What can hang from each mark
Q465: Q935
Q319: Q53 Q935
Q474: Q935
Q256: Q835
Q935: Q319 Q465 Q474 Q487 Q835 Q900 Q913
Q487: Q935
Q900: Q53 Q935
Q835: Q935
Q53: Q319 Q900

Every row comes from one small tree of marks. Brackets hold a mark, then the marks that hang from it, in the order of their numbers. Every link used is in the known rows. Which tree was each row made from?
Known rows
[Q474 Q935]: [0 5 4 0 5 -6 5 3 -9 -1 2 -12 6 -9 2 8 -8 6 0 -4 8 -11 -4 1 -10 11 -6 2 3 4 -2 4 2 6 -11 -5 -9 7 -4 3 -10 4 3 -7 0 15 10 -5 1 -3 -5]
[Q474 [Q935 [Q319 Q53] Q487 Q835]]: [14 2 -11 -7 -15 -1 35 -14 -21 -1 16 -20 -18 -10 -6 27 -13 18 -29 -15 7 4 -10 8 -12 -5 -37 28 9 0 0 -14 8 30 -3 -39 -18 17 9 -10 -12 -1 13 -4 21 -5 -1 -12 -7 11 10]
[Q900 Q935]: [-4 -11 8 6 1 7 -8 11 -5 -7 -1 -1 0 3 -10 5 -12 -1 -8 -13 1 -8 0 -1 10 1 1 -7 6 -3 9 -11 14 -5 7 -8 1 -2 6 7 -5 -4 -3 -13 -1 7 -6 10 10 6 -9]
[Q487 Q935]: [6 -11 -1 1 -6 7 8 -7 -6 4 9 4 1 13 8 -6 0 1 0 9 2 -8 1 11 -7 -5 0 -1 -3 -6 7 2 -14 1 6 8 -3 1 -2 2 -4 6 -9 3 -3 5 1 -10 9 -4 -4]
[Q487 [Q935 Q913]]: [5 -5 4 -3 -3 11 20 5 -2 -1 9 -5 -9 22 0 -4 -1 7 -9 11 -4 -2 8 12 -14 -11 -11 0 1 -1 25 11 -6 1 -1 2 -7 -13 10 5 2 17 -13 3 -4 15 -4 -7 7 3 3]
[Q53 Q900]: [-1 -11 -1 1 12 -10 1 0 6 5 5 -3 -8 -5 7 -11 4 3 6 15 -2 -12 0 4 -7 6 -6 1 0 5 2 -4 -1 -4 -2 5 -8 -3 -3 3 3 -6 11 -4 1 1 -5 -9 -4 -13 10]
[Q835 [Q935 Q319 Q474 Q900]]: [11 5 7 5 1 -9 -4 -14 -6 10 22 -13 -7 6 -22 -6 -5 15 -27 -33 -26 -10 24 25 1 1 -20 -6 -15 0 10 36 13 8 -4 -43 8 11 5 -18 -7 -31 -17 -8 14 27 17 5 -13 -16 8]
[Q487 [Q935 Q465 Q474]]: [5 -12 4 13 5 1 4 11 -7 0 12 4 2 12 5 -24 7 13 -2 2 -11 -15 10 11 -1 4 2 -11 -16 -1 20 21 -12 8 -9 -21 1 -4 3 4 8 2 -23 0 11 10 -10 -3 5 -11 3]
[Q487 [Q935 Q319]]: [7 -10 -4 2 -11 3 -7 -12 0 11 21 -6 -4 13 0 2 16 4 -8 3 -9 -11 6 19 0 -3 -1 0 -9 -3 3 3 -7 2 2 1 -5 12 12 -5 -7 -4 -14 10 6 9 8 -9 0 -6 -6]
[Q319 Q935]: [-4 7 3 -6 5 1 3 -10 6 -4 6 -14 3 -1 10 9 -8 -3 9 -3 -4 -7 -4 5 -3 6 -6 3 -1 7 -3 2 6 3 -4 -6 4 3 -5 1 0 -3 7 -3 4 0 4 -10 4 4 -4]
[Q487 [Q935 Q465 Q900 Q913]]: [-8 -5 16 8 -3 4 8 -5 -14 6 7 5 -1 37 -11 -8 1 22 -16 4 -8 -11 10 5 -19 -7 -2 -1 -13 5 40 29 -6 -10 -15 -23 0 -3 13 19 12 -3 -23 -7 -3 26 10 4 1 -10 4]
[Q256 [Q835 [Q935 Q913]]]: [25 -1 7 2 -11 18 19 11 0 -12 -1 -10 -13 7 -15 -7 -15 22 -8 -26 -18 3 10 8 -15 -4 -14 13 14 -4 21 26 -9 10 7 -14 7 -9 -1 6 10 17 -17 -26 4 11 2 -19 1 5 2]
[Q465 Q935]: [-7 -6 -7 -17 9 4 -4 -10 5 -3 -2 0 -2 3 2 -1 -1 3 -7 5 0 5 -17 -3 1 11 -4 -4 -3 -9 9 -6 5 10 -4 -7 10 0 -3 -2 8 6 8 -8 -4 7 13 -1 -4 -5 -2]
[Q256 Q835]: [20 -4 -7 3 -10 7 3 7 -1 -6 -2 6 2 -2 -3 -5 1 13 4 -13 -10 6 3 -4 -5 -1 0 11 9 4 -4 -2 -10 6 2 5 -1 0 -6 6 10 14 -4 -16 10 -3 2 -17 -4 2 -2]
[Q935 Q319 Q474 Q487 Q835 Q900]: [16 8 -19 -4 1 -5 18 -13 -21 8 22 -2 -19 11 -14 0 2 22 -37 -22 -14 3 29 6 2 -15 -36 15 -4 7 10 11 19 19 -4 -51 -16 6 5 -13 0 -10 -4 4 26 8 -11 5 -17 0 22]
[Q935 Q835 Q913]: [7 2 -5 -4 3 10 20 6 -3 -1 1 -8 -18 16 -3 11 -8 8 -21 -5 0 12 11 -8 -7 -13 -27 13 7 4 21 8 11 0 1 -23 -6 -8 13 -3 7 13 -1 -3 7 10 -16 -3 -6 9 12]
[Q487 [Q935 Q465 Q913]]: [-3 -8 8 6 -1 8 9 9 -2 0 7 -1 -7 25 -3 -10 6 16 -4 9 -6 -13 3 7 -12 -2 4 1 -6 0 36 23 -9 -3 -8 -12 -4 -7 10 17 12 12 -21 -2 0 16 -4 -3 8 -3 1]
[Q256 [Q835 Q935]]: [22 -11 0 8 -12 11 9 -2 -1 -7 -1 -8 -6 -3 -7 -8 -8 15 2 -26 -14 4 7 11 -9 1 -1 12 10 -5 5 18 -17 12 10 -5 10 5 -13 -1 6 8 -12 -21 5 6 7 -15 7 -5 -4]
[Q835 [Q935 Q465 Q913]]: [-4 -1 21 11 -3 9 5 10 6 -1 1 -15 -12 13 -16 -7 -14 16 -8 -15 -11 -11 0 7 -9 7 4 1 -1 -1 32 36 1 -3 -4 -28 7 -3 8 8 15 3 -20 -11 -1 14 1 4 8 -3 5]
[Q319 [Q935 Q900]]: [-10 13 8 -8 7 -3 4 -26 -8 1 7 -11 9 7 2 6 -8 4 -5 -6 -5 -2 3 7 -8 -2 -12 3 -5 13 4 9 9 -4 -11 -12 8 4 -6 4 2 -21 8 -9 -1 14 19 -5 1 -2 -2]
[Q474 [Q935 Q319 Q487 Q835 Q913]]: [11 15 -18 -9 -5 8 32 3 -12 2 20 -20 -21 9 -11 23 -8 22 -29 -21 1 0 10 4 -14 -2 -36 25 15 10 16 6 15 20 -9 -44 -27 11 14 -3 -2 19 0 -1 17 12 -6 -10 -6 15 15]
[Q900 Q53 [Q935 Q474 Q487 Q835]]: [9 -5 -14 3 2 15 23 23 -16 -5 6 1 -17 -3 -21 -14 -21 14 -28 -24 0 -7 14 -6 4 -7 -16 20 12 5 24 -7 5 13 12 -34 -25 -10 -4 2 -6 27 -3 -11 23 -1 -39 1 7 19 22]
[Q256 [Q835 [Q935 Q465 Q474]]]: [24 -10 2 18 -3 6 2 16 -1 -11 2 -3 0 -3 -14 -24 -8 27 1 -35 -26 -11 12 7 -4 11 0 1 -1 -2 21 34 -11 20 0 -33 14 0 -7 3 18 10 -23 -27 21 10 -2 -10 -3 -8 3]
[Q835 [Q935 Q474 [Q900 Q53]]]: [8 10 14 6 3 -7 5 -10 -11 8 7 -8 -4 -3 -28 -24 -17 16 -20 -23 -14 -14 17 18 -14 0 -8 6 -8 6 25 32 -8 1 -1 -27 0 1 -9 -8 -11 -6 -21 -18 5 25 7 3 -5 -11 16]
[Q256 [Q835 [Q935 Q465 Q474 Q900]]]: [19 -6 9 18 1 0 0 1 -14 -5 3 2 4 4 -20 -26 -14 33 -11 -36 -29 -7 20 9 -9 5 -4 2 -7 5 24 44 -7 11 -7 -41 18 3 -9 4 16 -8 -26 -35 17 20 9 -3 -6 -17 6]
[Q900 [Q53 Q319] Q935]: [-10 -2 23 15 -3 11 -10 -1 0 -9 -9 -2 -7 -10 -18 10 -11 -2 -1 -28 17 -32 -8 -5 6 -3 3 4 6 11 19 -5 6 -15 10 -1 -14 -1 5 20 -12 22 1 -19 7 2 -2 8 4 10 -4]
[Q319 Q53 Q935]: [-2 7 15 -7 -1 -2 17 -22 -1 -11 6 -18 1 -11 3 15 -12 -3 7 8 -1 6 -19 9 -5 0 -21 5 1 2 1 -8 6 6 4 -7 12 -4 -2 -2 -3 -15 15 -13 6 -8 8 -10 2 8 -1]

Which tree is each row?
[-1 -8 -18 11 -5 8 17 4 -11 -1 1 4 -13 8 1 -4 -4 15 -10 -8 3 -1 2 -13 -4 -4 2 24 6 5 16 2 -1 11 -2 -33 -14 3 -4 8 15 14 1 3 14 -14 -20 2 8 4 14] | [Q935 Q465 Q487 Q835]
[17 -10 4 20 -18 6 -17 3 9 -1 11 -11 -9 1 -20 -6 7 27 0 -37 -24 -12 0 11 -3 10 13 7 -2 -3 12 25 -12 6 -1 -24 10 18 6 10 14 -1 -23 -20 21 9 11 -11 -2 -9 -2] | [Q256 [Q835 [Q935 Q319 Q465]]]
[-2 -15 6 10 -2 7 15 -11 -20 4 10 2 -9 42 -3 -4 0 25 -31 2 -2 -3 18 1 -21 -17 -12 12 -8 10 43 30 0 -6 -11 -37 0 -1 12 14 14 -1 -22 -5 4 30 -3 3 2 -6 9] | [Q487 [Q935 Q465 Q835 Q900 Q913]]
[-4 20 -3 -15 4 12 35 4 1 -8 9 -20 -9 6 -1 7 -15 12 -2 -2 -6 4 -1 4 -7 -1 -21 12 12 5 17 4 14 11 -4 -19 -13 -15 -1 9 12 18 9 -1 4 -5 -9 -14 9 21 9] | [Q319 [Q935 Q487 Q913]]
[8 -3 8 14 -1 -4 -14 8 7 7 19 -14 -9 -1 -19 -10 0 15 -8 -32 -27 -19 10 18 9 16 0 -8 -16 -3 18 38 6 12 -8 -44 10 12 11 -7 8 -13 -23 -6 22 15 3 3 -6 -13 6] | [Q835 [Q935 Q319 Q465 Q474]]
[8 -2 -20 6 8 3 23 15 -13 -1 6 3 -13 4 -3 -15 -9 22 -15 -13 -9 -2 12 -8 1 -1 -11 15 -1 6 21 11 7 21 -3 -50 -12 -4 -3 1 17 14 -6 3 27 -9 -32 3 1 2 23] | [Q935 Q465 Q474 Q487 Q835]
[1 -6 11 14 -11 -4 -21 -6 12 9 12 -17 -8 2 -15 -2 1 12 -4 -23 -15 -18 -4 16 1 14 12 0 -10 -3 13 28 0 1 -7 -31 11 17 11 0 5 -14 -19 -3 11 10 9 4 0 -13 1] | [Q835 [Q935 Q319 Q465]]
[32 -6 10 5 -25 7 6 -16 1 -7 13 -16 -11 -11 -23 6 -8 17 -11 -31 -19 5 -8 22 -5 -1 -18 15 5 -7 5 7 -10 19 12 -14 11 10 6 -7 -3 -13 -8 -24 13 -1 17 -16 -10 1 -3] | [Q256 [Q835 [Q935 [Q319 Q53]]]]
[1 12 2 -25 17 -4 -5 -6 -1 1 19 -4 -11 20 -25 3 2 22 -39 -16 -28 10 7 8 3 0 -39 -18 -15 2 32 18 32 15 -18 -47 11 -5 21 -9 8 -9 -9 -18 11 36 21 6 -30 -6 15] | [Q465 [Q935 Q319 Q474 Q900 Q913]]
[14 17 13 -12 -3 -3 13 9 -1 -6 20 -13 -14 -2 -23 10 -1 15 -22 -12 -24 13 5 13 6 -10 -46 -11 -7 -2 20 10 17 15 -2 -31 2 -14 29 -12 -2 -13 -6 -12 19 6 -1 -3 -26 9 14] | [Q935 [Q319 Q53] Q474 Q913]
[-3 2 10 9 10 -11 -4 3 -13 3 3 9 7 7 -11 -18 -1 20 -9 -13 -17 -9 14 -2 0 4 -2 -10 -17 8 20 27 8 0 -18 -39 7 -2 5 4 12 -23 -14 -10 12 17 1 15 -11 -14 12] | [Q935 Q465 Q474 Q900]
[5 -1 7 6 5 5 11 20 -3 -1 11 -1 -5 21 -5 -16 2 22 -11 3 -17 -12 14 8 -5 -1 -13 -9 -13 2 37 29 -4 8 -10 -26 -1 -15 11 7 16 14 -25 -5 12 22 -11 -2 1 -3 9] | [Q487 [Q935 Q465 Q474 Q913]]
[36 4 -14 1 -14 12 16 8 -2 -6 22 -11 -15 -7 -21 -14 -7 28 -12 -42 -30 0 18 22 3 2 -18 14 8 -4 3 22 -3 36 5 -35 -5 4 -5 -11 7 11 -16 -16 27 -1 -3 -17 -6 1 11] | [Q256 [Q835 [Q935 Q319 Q474 Q487]]]
[-4 -3 -12 -15 1 -3 -11 -34 0 14 11 -5 -17 12 -22 4 6 14 -40 -12 -3 7 -4 0 -8 -3 -13 20 -9 9 21 -1 8 -1 -6 -31 -4 19 6 -4 -4 -1 -4 -16 9 25 18 0 -22 -6 16] | [Q465 [Q935 Q319 Q835 [Q900 Q53]]]
[-9 -1 -4 6 5 2 1 -8 0 -3 6 -15 -3 8 12 8 -3 7 0 -10 -3 -10 -5 -3 -5 5 -2 17 -2 15 13 8 6 -1 -9 -31 6 9 -1 9 16 -1 3 -6 17 4 -10 -6 5 3 5] | [Q319 [Q935 Q465 Q835]]
[-4 3 -8 7 -12 0 -4 5 0 9 11 -2 -9 1 -13 -1 13 16 -4 -11 -10 -10 -6 2 7 7 13 6 -2 4 10 4 3 8 -9 -27 -12 9 10 9 13 3 -7 6 13 -11 -2 5 -1 2 10] | [Q935 Q319 Q465 Q487]
[9 21 -1 -12 1 0 21 5 -14 4 21 -5 -15 17 -28 0 -2 28 -33 -20 -25 6 28 10 2 -12 -36 -2 -2 6 24 22 24 15 -12 -44 -14 -6 16 -5 7 -4 -12 -1 17 14 2 6 -18 6 23] | [Q935 Q319 Q474 Q487 Q900 Q913]
[-11 2 9 13 -2 -14 -23 -13 -3 15 12 0 -2 13 -19 2 12 17 -12 -14 -13 -13 4 2 4 5 8 -4 -17 10 13 17 8 -13 -16 -29 5 19 19 8 7 -25 -15 -9 8 15 19 14 -13 -12 4] | [Q935 Q319 Q465 Q900]
[8 9 3 -8 -1 11 13 29 -7 -9 19 -11 -18 9 -33 5 -7 19 -31 -26 -21 -4 18 10 21 -4 -31 -10 6 -3 25 5 27 15 1 -39 -20 -15 23 4 3 11 -9 -9 20 6 -20 8 -2 18 10] | [Q900 [Q935 Q319 Q474 Q487 Q913]]
[-7 -8 17 18 -5 -2 -3 -16 -8 7 -1 -5 1 10 -16 -14 -15 16 -10 -17 -8 -12 3 8 -12 8 11 0 -9 3 21 34 -2 -6 -7 -30 15 11 -3 5 8 -24 -17 -13 -3 17 13 14 7 -19 4] | [Q835 [Q935 Q465 Q900]]
[26 -4 -1 7 -19 6 -6 -7 9 0 14 -15 -10 -2 -16 1 1 16 -5 -33 -21 -3 6 18 -2 4 -1 9 5 -3 1 16 -9 11 6 -11 8 15 2 -4 2 1 -16 -16 14 9 14 -16 -6 -4 -5] | [Q256 [Q835 [Q935 Q319]]]
[-8 5 13 11 -1 -18 -17 -11 -12 13 14 -7 7 7 -14 8 5 21 -15 -25 -8 -22 -2 6 -11 16 1 0 -13 13 11 21 9 -5 -28 -33 -5 29 15 8 -2 -25 -12 -12 7 30 28 9 -12 -14 -2] | [Q474 [Q935 Q319 Q465 Q900]]
[1 -9 18 2 -13 2 -8 -7 -7 -7 12 -10 -6 -6 -23 20 -5 1 -18 -16 -9 0 -13 8 15 -1 -17 -5 1 -7 7 -16 16 1 10 -19 6 5 24 2 -14 -23 2 -15 8 0 5 11 -4 12 -8] | [Q900 [Q935 [Q319 Q53]]]
[-13 6 22 5 4 -2 -2 0 -8 4 -2 2 -1 23 -18 -3 -4 24 -17 -8 -7 -3 5 -2 -10 -2 0 -2 -7 10 33 26 10 -14 -18 -32 4 -3 13 19 15 -11 -15 -15 -3 22 6 14 -6 -2 8] | [Q935 Q465 Q900 Q913]
[10 1 -27 -29 15 16 38 13 -10 -12 8 -3 -26 14 -8 -7 -19 24 -36 -3 -10 21 6 -5 -3 -6 -42 12 6 -6 35 5 22 40 -1 -53 -9 -19 0 -10 16 29 5 -8 17 5 -20 -8 -8 12 27] | [Q465 [Q935 Q474 Q487 Q835 Q913]]
[4 3 4 -11 -6 -2 31 -1 2 1 15 -14 -29 -4 -16 9 0 19 -16 11 -11 1 -8 13 -7 -9 -40 10 7 1 18 -7 13 13 1 -13 -20 -13 18 1 3 -4 13 -5 9 -12 -5 -15 -11 7 27] | [Q935 [Q319 [Q53 Q900]] Q487 Q913]
[-4 13 -1 -1 -4 -5 26 -10 -24 6 2 -3 6 -8 -18 -7 -20 20 -16 -12 16 -19 0 3 -25 2 -3 21 7 14 13 8 -8 2 -12 -14 -31 7 -15 14 -14 12 -4 -13 -3 12 13 -3 2 3 15] | [Q474 [Q935 Q487 [Q900 Q53]]]
[-4 -3 7 3 -1 -1 16 -18 -9 -9 4 -17 -8 -1 6 15 -17 6 -3 -1 1 3 -19 -1 -7 0 -18 21 -1 10 17 0 7 6 -5 -34 11 7 3 3 9 -15 13 -15 18 -6 -7 -8 4 4 7] | [Q319 Q53 [Q935 Q465 Q835]]
[4 18 3 -13 20 1 22 -9 -16 -5 15 -18 -10 20 -5 8 -20 18 -30 -15 -15 6 27 6 -10 -13 -52 9 -3 19 28 25 26 7 -13 -49 -1 -8 7 -6 8 -9 -1 -15 20 29 -6 -8 -12 5 14] | [Q319 [Q935 Q474 Q835 Q900 Q913]]
[5 -8 -4 8 -9 8 -13 2 0 6 13 -8 -15 1 -24 10 -2 4 -25 -26 2 -13 3 -3 7 -6 -5 18 3 8 11 -11 7 -14 10 -19 -14 15 16 2 -14 6 -8 -15 17 13 -13 3 -1 11 7] | [Q900 Q53 [Q935 Q319 Q835]]
[-6 -13 -4 13 -5 13 10 12 -12 -2 -4 1 -15 3 -20 -12 -15 19 -18 -21 11 -17 -3 -12 0 -2 15 27 13 9 31 -4 -4 -3 9 -32 -21 1 -1 22 6 23 -9 -15 14 -6 -32 7 18 17 16] | [Q900 Q53 [Q935 Q465 Q487 Q835]]
[-5 -4 16 9 -9 -1 -6 -11 -9 14 17 -3 -6 36 -17 0 13 26 -24 -5 -17 -13 10 13 -9 -7 -6 -3 -17 7 35 28 0 -12 -17 -29 -3 6 25 15 12 -15 -29 -3 3 32 16 3 -5 -7 3] | [Q487 [Q935 Q319 Q465 Q900 Q913]]
[2 7 14 -4 -9 -17 4 -28 -23 6 16 -14 5 -5 -17 23 -8 13 -24 -16 -1 -5 -7 15 -15 0 -33 1 -7 2 2 2 9 6 -16 -23 0 19 15 -3 -20 -36 2 -18 4 20 32 2 -19 -4 -3] | [Q474 [Q935 [Q319 Q53] Q900]]
